Known rows, with every step that occurs
figum pavame vuza duna palevol beki: [ 29.6  -0.8 -21.2  31.0 -25.5  16.5 -24.6  -6.3  -9.4   9.8  -9.3   5.6
  27.9  23.4  18.2  31.6 -24.7  23.8   4.3 -31.8 -15.4 -43.5 -21.1 -23.1]
figum duna setus sedif: [ -0.1 -13.5   0.6   7.0  25.7 -16.6  -4.2  -9.1 -12.9  -7.2 -35.9  -9.7
  -2.6 -23.4  13.6 -21.2  -5.6  20.8 -29.3  21.6 -21.6  12.5  12.5   4.7]
sedif setus duna: [-12.9  -6.6 -15.2 -10.7  16.5  -5.3  -2.2 -25.3 -28.3 -30.6 -17.0  21.8
 -37.1  -4.8  22.8  -8.1 -21.0   5.0  -1.8   2.8  -1.3  -2.8  21.3   0.5]
pavame vuza duna setus sedif figum: [  7.6  -1.9 -22.5  -9.3 -15.2  -7.9 -21.6  14.5   6.7 -22.2 -14.4 -26.0
   1.6 -10.0  40.2   6.7 -10.8   6.7 -10.6 -12.9  -3.2  -6.1  -5.8  -9.1]
setus sedif figum pavame: [  3.0 -14.4 -10.9  -4.0  18.8   8.5  16.6  14.1  12.4  -1.0  -2.1 -12.4
   0.2 -30.6   5.0  -7.6 -10.7  30.6 -25.0 -15.2 -12.3  -6.3  18.8  18.3]
sedif setus duna figum: [-18.8  -7.8 -22.5 -13.0   6.7  -3.1  -7.1 -21.4 -19.5 -12.0 -27.4 -12.1
 -19.5  18.0  20.3  -6.0 -20.4 -11.0  -5.0   7.1   5.3   6.4  33.7  -5.6]
pavame vuza: [ -6.4  -2.4 -21.3  -3.3   8.5  -3.4 -19.8 -21.6 -18.6 -16.0   9.3   6.5
 -20.5 -16.7   7.7  25.7  -1.2   8.6  -7.4 -17.2  -7.2   0.8  -4.8 -16.6]
setus duna figum: [-16.0 -11.4 -20.2  -3.5  19.3   8.8   3.8 -11.8 -29.3  -6.6 -30.1 -16.1
  -1.4  17.2   4.9   1.8 -14.5  -2.0 -15.8  15.4   6.5  10.7  25.8   4.4]
vuza duna setus sedif figum pavame: [ 28.5 -22.0   2.9   3.2  18.5   3.0 -12.4  39.9  12.5  -1.4 -35.8 -31.0
  19.3  -0.3  28.1 -17.5 -18.3  26.8 -15.3   0.5 -14.1  -6.5   3.1   0.2]
setus sedif figum duna palevol beki: [-22.4   5.6 -58.4   3.9 -27.8   8.9  43.9 -27.0   3.6   0.5   0.8 -12.3
   2.2 -24.1  19.1  -6.2 -34.1  20.8 -15.8  -7.2  -5.0 -31.4  26.9  41.5]
sedif setus duna figum pavame: [ -0.7 -22.2  -3.2  -1.5  16.3   7.0 -24.3  -6.3 -15.9   5.4 -47.3 -10.3
  -3.7  23.2   6.1 -10.6 -14.9   2.9  -5.0  -4.1 -10.6  -1.5  19.8 -10.2]
vuza duna palevol: [ 23.8   4.0 -20.8   0.6   6.1 -10.8 -13.2  -2.5  -4.6   1.0   5.0   4.4
   9.3   9.4  20.1   3.8 -27.6  26.5  -6.5  17.1  -0.6 -12.5  -1.9 -19.1]
duna figum: [-10.4  -8.1 -17.7 -10.4  19.9  -2.5  -1.1  -7.5  -6.4   8.4   1.3 -30.2
  -4.2   4.7   3.6   6.9 -13.5  -0.9 -19.5  13.3   1.9  17.7  27.0  -9.8]
vuza duna setus sedif figum: [ 12.4  -6.5 -15.1 -10.8   7.3  -7.8   1.0  24.7   8.7 -18.2 -16.6 -29.8
   2.0  -5.9  41.9 -12.9 -24.1  15.4 -17.6   9.8  -0.4   0.2  16.4   2.9]
pavame vuza duna setus: [ 19.1  -7.9  -4.3   6.0   5.3  -9.9 -48.7   6.0 -19.2 -15.1 -25.4 -10.5
  -1.6  11.4  30.9  15.6  -8.2   6.1   1.9   0.0  -9.3  -1.7 -20.3 -34.6]
pavame vuza duna setus sedif: [ 22.0   4.5   2.9   4.4  -2.0 -16.6 -30.7   3.7  -6.4 -21.0 -20.4  -8.0
  10.3  -3.2  34.2  14.3  -5.5  10.5 -22.7  -4.1 -12.3   3.3 -12.0 -31.3]
palevol duna figum pavame vuza: [ -9.7  -6.3  -3.6   4.0  -5.8  23.9 -41.5   9.8 -13.3  25.8 -19.7 -32.4
   3.8  16.9  -4.6  15.3  -6.7  12.1   3.8 -11.9 -17.8  -7.6 -31.9 -25.5]
duna setus sedif figum: [-12.1 -18.2 -20.0 -11.5  10.6  -4.7  12.3  10.3  11.4  -7.0  -7.8 -31.1
 -13.1 -27.4  24.8 -15.5  -7.2  15.7 -20.6   6.7   0.8  10.8  27.8  10.1]
vuza duna figum pavame: [ 29.7 -11.7   7.4   3.9  26.7   4.2 -27.0  21.1  -3.2  14.8 -26.5 -29.2
  29.4  32.1   5.8   4.8 -26.5  11.6 -13.6   8.0 -12.3  -2.9   4.0 -19.8]
vuza duna figum: [ 12.8   3.1 -11.6 -11.0  16.5  -6.6 -13.3   6.7  -5.8  -3.5  -6.7 -29.5
  12.6  25.1  18.1   6.0 -31.3  -1.7 -18.6  18.2   1.7   4.5  16.7 -15.0]
figum duna palevol rura: [-16.3 -27.1 -28.1  -0.2  11.4   1.8 -17.3 -38.1 -27.9   4.0 -31.2  -4.1
   1.7 -17.5 -23.3  14.5 -15.1  39.4 -11.8   5.0 -25.9   2.0  18.6   6.5]
figum pavame: [ 14.8 -20.6   5.8   8.3  39.8   6.5 -10.5   3.5 -11.0   6.2 -11.7   2.5
  -3.1 -10.5  -4.4   0.6  -7.2  29.8 -13.4  -6.2 -16.8  -0.5   3.1  -6.4]
rura palevol beki: [-26.6 -11.5 -22.5  19.1   6.4   9.7  35.9  -4.4 -18.6  -1.9  21.9  17.0
 -18.0  -2.1  24.3   7.0 -23.9  13.7 -13.6   2.9   7.0   1.1  20.1  30.3]
duna vuza: [  7.3 -12.2 -20.7 -19.1  30.6   6.9 -13.1  -4.7  -4.5 -31.2  13.8   4.6
  -1.9 -28.2   5.5   5.9 -11.3  18.9 -13.2   9.3  -5.4  -9.4   9.9   1.5]

Rows
[  2.0 -27.3 -10.7   5.5  -1.4  10.3 -24.4  13.4  11.2   4.7 -29.6 -25.3
   3.4 -23.9  13.0   3.1  12.1  22.0 -10.8 -29.1 -18.9  -1.8  -6.6  -8.0]  duna setus sedif figum pavame vuza
[-39.1 -19.4 -15.8  -2.9  -7.2  11.1  16.4  38.8   1.8  10.2  -1.9 -18.9
 -21.6 -18.1  34.1 -34.6  -7.7  28.9  -4.9  24.3   6.7  10.5 -11.6  29.3]  rura palevol duna setus sedif figum
[ 27.0  -2.1   9.0   2.3  19.3 -18.7  -8.1  14.5  -1.8 -17.5 -18.7 -13.1
  11.6  -0.5  34.2  -8.3 -18.4  20.2 -29.1  21.5  -9.5  10.0  10.9 -18.3]  vuza duna setus sedif
[  5.2 -12.2   1.6   2.6  22.9 -15.3   3.5   1.4  -0.6  -5.6 -11.5 -12.1
  -2.6 -20.3  18.1  -9.0  -2.6  20.1 -31.7  15.5  -8.1  21.3  22.8 -10.4]  duna setus sedif
[ 32.4  -4.8   5.2  10.4  13.2   3.4 -44.1   6.9 -14.9  -8.8 -17.4   5.8
  11.3   9.1  10.1  23.6 -13.3  19.8  -4.0 -23.5 -20.9 -18.6 -29.4 -29.0]  figum pavame vuza duna
[-22.8 -13.5   7.5  11.0   7.3   0.9   5.2  28.9  -7.8  12.9  -7.0   0.0
 -12.0 -10.4  28.4 -26.8  -2.2  31.8 -16.8  33.0  -2.6  20.1 -16.5   9.1]  rura palevol duna setus sedif
[ -7.2 -15.9  -6.1   3.1 -14.7  23.5 -27.8  30.5   0.5  13.6 -26.5 -32.1
  -3.9 -16.4  16.8  -6.0   0.9  29.7   4.4 -20.2 -20.8 -12.5 -34.1  -6.8]  palevol duna setus sedif figum pavame vuza
[ -2.0 -13.2 -22.4 -25.4  19.5   7.0 -19.8 -17.3 -17.3 -52.4 -13.7  21.8
 -20.8 -14.6  20.5  -5.7 -17.5   6.9  -1.0   3.0  -2.1 -21.5  15.4   5.2]  sedif setus duna vuza
[-19.8 -12.3 -15.9 -11.7  13.1  22.0 -10.6  23.4 -12.5 -14.2  17.1  15.1
 -11.3 -18.6  13.2 -12.0 -14.7  31.7   2.2  26.1   0.4 -10.5 -30.5  18.6]  rura palevol duna vuza
[ 20.4 -28.8  -9.9   4.9   2.2  10.3 -55.6  30.5  -3.6   1.4 -40.1 -28.8
   6.0  10.2  23.4   5.7  -8.7  15.6  11.5 -21.6 -14.7 -18.0 -26.5 -19.3]  sedif figum pavame vuza duna setus
[  0.0 -23.2 -10.3  12.8   7.7  20.7 -34.1  -7.2 -28.4   7.5 -50.1 -13.9
  16.0  18.4  -7.9  16.8   2.8   3.8  -7.7 -19.8 -10.1  -3.8  -7.9 -12.8]  setus duna figum pavame vuza
[-11.4 -26.4 -26.2  -3.6  10.3   3.7 -11.2 -27.1 -16.4   4.9  -7.6  -6.9
  -0.5 -14.6 -17.6  24.6 -11.1  38.4 -13.6  -0.9 -13.5  10.7  29.4  -7.8]  duna palevol rura
[-19.4   0.3 -33.1 -13.8  10.0  -3.9  26.0 -12.0  -3.9 -20.1  -8.0 -11.1
 -14.6 -39.8  10.3 -14.0 -20.9  19.9 -26.3   1.5 -10.3  -6.9  20.9  37.7]  setus sedif figum duna
[ 14.2  -5.4 -45.1  16.2 -35.4  26.3 -14.5   2.4   1.0   9.8  -5.0 -14.0
  19.5  17.7  25.4  24.5 -30.2  18.4  15.2 -41.1  -8.2 -52.6 -16.1  -1.0]  sedif figum pavame vuza duna palevol beki
[-13.0 -13.2   0.4   1.5  18.4   8.2 -17.1  14.9 -22.3   7.2 -18.0 -22.3
 -23.1   2.9  17.6 -13.7 -15.0  22.7   9.1  27.6  -5.8   8.7 -11.0 -14.1]  palevol duna setus
[ -8.9  -8.1 -30.5  -4.5  -1.4  -7.7  -9.1 -30.0 -17.9  -8.5 -14.8  23.8
 -23.9  -0.9  19.3  -8.7 -15.3  17.2   3.8   5.2   3.0 -11.7  14.0  -9.7]  sedif setus duna palevol
[ -6.8  -5.1 -38.6 -29.5  12.5   6.6   7.6  -5.3   7.9 -41.7  -4.8  -9.2
   3.4 -51.5   9.7 -14.8 -18.8  18.7 -23.4   2.3 -12.5 -23.7  11.6  39.4]  setus sedif figum duna vuza
[ -4.7 -17.4 -10.7   0.9  -4.7   8.5 -45.4 -16.5 -18.5  -0.5 -45.9  -7.3
  -4.4  18.5   6.0  11.4  -2.3  -4.5   2.4 -27.7 -14.2  -8.9  -2.2 -22.4]  sedif setus duna figum pavame vuza
[  6.2 -16.2  -6.9   6.7   7.1   8.8 -38.5  -3.9  -6.1  20.7 -20.4 -25.9
  12.9   8.7  -6.2  22.4   5.1   5.4 -10.5 -23.7 -17.8   2.6  -5.9 -27.8]  duna figum pavame vuza
[ 22.9   1.1 -12.9  -2.0  -6.6   7.8 -17.7  17.0   7.8 -17.1 -10.9  -6.9
  15.0 -13.6  20.7  15.8 -15.4  21.5 -17.0 -35.4 -18.6 -24.0 -15.3  -3.0]  setus sedif figum pavame vuza duna
[-21.3   2.8 -13.6 -11.5   6.3  11.0  -1.6   6.8 -15.1  14.5   1.6 -36.0
 -13.2  13.7   8.9  -2.1 -24.1   7.5  -2.0  21.2   0.3   7.2   1.4  -8.0]  palevol duna figum
[ -4.8 -22.2 -26.3  -2.0   5.7  17.6 -24.3   3.2  -2.5  -1.3  -6.6 -13.0
 -12.4 -17.8   0.4  15.8  -2.2  18.3   3.7 -37.9 -13.4 -16.2 -12.3   1.4]  sedif figum pavame vuza
[  0.8 -15.9 -22.7 -13.6  30.8  18.1  -8.1 -10.3 -28.1 -45.4 -16.2  16.9
   2.2 -13.7   5.3  -3.7 -11.8  16.4 -11.0  12.0   1.5 -14.9   9.7  15.8]  setus duna vuza
[-27.3 -25.4   1.3  11.2  14.2   7.4 -10.9  29.9 -22.1  16.0 -12.2  -3.6
 -25.3   3.5  23.0 -26.3  -7.8  26.4   6.8  34.4   0.8  16.6 -25.9   3.8]  rura palevol duna setus
[ 25.1 -23.6  -9.0  10.6  -5.3  11.7 -58.5  -9.5 -16.7   5.7 -33.3  -2.6
  30.4   7.3 -13.5  43.7  -9.4  42.6  -2.6 -30.6 -32.8 -16.2 -19.2 -32.6]  figum pavame vuza duna palevol rura
[-22.9  -8.0 -17.3 -12.8  -3.9  11.8   8.9  23.7   2.3   0.2 -10.0 -36.9
 -20.6 -19.4  29.3 -23.6 -16.6  23.9  -3.6  15.6  -1.5   2.3   2.0  12.6]  palevol duna setus sedif figum
[-13.5  -1.2 -47.3  -8.6  -9.3  -5.9  19.3 -18.9   8.2   1.0  -4.7  -7.7
  -1.7 -35.4   9.7 -16.2 -18.6  30.7 -19.6   4.7  -8.5 -16.4   9.2  26.5]  setus sedif figum duna palevol
